Each row was made from one small tree. Brackets hold a mark, then the marks that hang from it, in the order of their numbers. Every link used is in the known rows. Write each row's tree.
In the rows, 128 means zero.
Known rows
[k705 [k156 k939] [k695 [k61 k490 k895]]]: [133 126 181 169 139  94 111 130 155  77 119 117  97  90 153  59 118 135
 183 117]
[k608 [k895 [k61 k490 k695 [k705 k156]]]]: [163 143 149 131 142 141 131 120 110 106 103 141  68  97 130 127 121 108
 191 125]
[k705 k156 [k695 [k61 k895]]]: [135 135 195 170 145  78 100 114 122  50 142 116 112 114 148 112 176 149
 176 124]
[k895 [k61 k490]]: [115 156 115 148 132 150  71 131 140 128 113 136 103 104 123  96 109 101
 147 137]
[k61 k490 k695 [k705 k156] k895]: [160  73 172 135 122  92 173 139 134 132  87 138  70  98 142  99 161  79
 220 129]
[k61 k490 k695]: [158 100 125 124 102  84 142 138 144 158 131 142 101  90 129  65 125 117
 176 136]
[k535 [k705 k156 [k695 k61]] k939]: [152 163 194 149 184 112  69 121 159  97 113 118 122  92 154  74  65 133
 157 125]
[k895 [k61 k490 k695 [k705 [k156 k939]]]]: [147 121 152 144 159 136 125 128 150 163  72 151  76  99 133  73  25  87
 164 125]
[k490 k61]: [131 174 155 131 127 130 110 115 133 110 117 136 122 123 128  98 111 103
 132 121]
[k61 k490 k705 k895]: [118  93 126 112 115 142 153 147 132 138  92 115  73  96 142 125 181  85
 194 130]
[k705 [k695 k61]]: [128 140 145 133 137  90 100 114 126  97 164 111 114 100 140 103 129 179
 146 132]
[k939 k156]: [146 105 140 168 136 157 138 120 134  80 105 146 118 132 131 112 134 100
 122 111]
[k535 k705]: [141 137 130 122 136 139 112 134 141 160 121 110 121 111 145 142  82 112
 131 129]
[k61 k695 k705 k895]: [140  83 146 104 122 118 159 139  93 163  95 124  80 105 150 136 164  86
 186 115]
[k490 [k61 k695]]: [154 159 162 125 119  99 119 116 123 135 119 146 114 109 131  72 100  98
 149 117]
[k61 k490 [k705 [k156 k939] k695] k895]: [121  82 149 147 139 123 160 148 161 127  95 113  80  80 155  89 122 114
 199 122]
[k705 [k156 k939]]: [139 129 165 158 154 132 147 126 153 117  96 141 134 140 132 103  58 117
 118 113]
[k535 [k705 [k156 k939] [k695 [k61 k490 k895]]]]: [145 134 176 160 145 108  97 135 165 114 113 100  92  77 168  79  73 117
 179 118]

Which tree is each row?
[145 132 166 162 154 153  62 138 154  80  88 118  85  59 169  42 133  78
 188 107] -> [k535 [k705 [k695 [k61 k490 k895]]] [k939 k156]]
[120 142 184 147 153 135 135 125 136 108  88 121  95 100 156  94  99  96
 169 105] -> [k490 [k61 [k705 [k156 k939] k695] k895]]
[154  73 167 133 129 112 180 147 145 155  66 138  68  93 150  80 106  70
 205 113] -> [k61 k490 k695 [k705 [k156 k939]] k895]
[126  83 155 150 132 104 155 141 150 104 117 114  81  84 147 108 176 123
 214 137] -> [k61 k490 [k705 k156 k695] k895]
[134  86 140 142 150 115 174 135 183 141 112 124  92  85 141  77  53 150
 169 135] -> [k61 k490 [k705 [k156 k939] k695]]
[125 120 157 108 126 127 130 127 124 102  95 113  63 104 141 119 169  97
 192 127] -> [k695 [k61 k490 k705 k895]]
[117 127 136 158 167 146 110 128 165 139  98 130  86  86 139  83  34 127
 158 132] -> [k895 [k61 k490 [k705 [k156 k939] k695]]]
[136 130 202 131 157 120 133 111 112  71  88 122  84 139 141 153 158 105
 172 119] -> [k695 [k61 [k705 k156] k895]]
[138 139 182 161 163  94 118 112 152  85 132 125 121 112 144  79  59 169
 135 117] -> [k705 [k156 k939] [k695 k61]]
[124 150 103 120 135 164 109 128 112 110 132 112  72  74 138 134 139 145
 181 129] -> [k608 [k895 [k61 k490 [k705 k695]]]]
[144 155 171 131 108 107 106 128 102 123 106 137 102 104 145  84 162  65
 176 105] -> [k490 [k61 k695 k895]]
[143  73 134 106 106 108 163 148 120 166  94 125  64  82 145 100 169  80
 214 126] -> [k61 k490 k695 k705 k895]
[136 162 156 120 167 128  58 129 146 132 120 107 116  76 158  73  74 134
 150 123] -> [k535 [k705 [k695 k61]] k939]
[128 135 189 167 153 102 109 122 133  76 119 116 111 109 156  88 114 140
 160 107] -> [k705 [k156 k939] [k695 [k61 k895]]]
[111  82 115 121 114 120 145 148 136 138 124 102  75  69 152 110 183 124
 208 136] -> [k61 k490 [k705 k695] k895]
[151 144 169 156 175 154  69 122 151  87 100 123 106  80 161  60  80 108
 145 109] -> [k535 [k705 [k695 k61]] [k939 k156]]
[117  92 160 145 155 132 156 139 132 125  96 111  97 102 159 126 117 121
 170 111] -> [k61 [k705 [k156 k939] k695] k895]
[151 121 158 146 152 116 118 121 141 142  91 152  77 103 127  92  75  95
 178 138] -> [k895 [k61 k490 k695 [k705 k156]]]
[151 141 162 103 132 112 150 114 122 154 102 141  90 107 134  94  79  98
 157 120] -> [k490 [k61 k695 k705]]
[146 124 142 161 166 165  86 137 157 115  99 125 120  77 160  67  82 101
 143 109] -> [k535 [k705 k695] [k939 k156]]
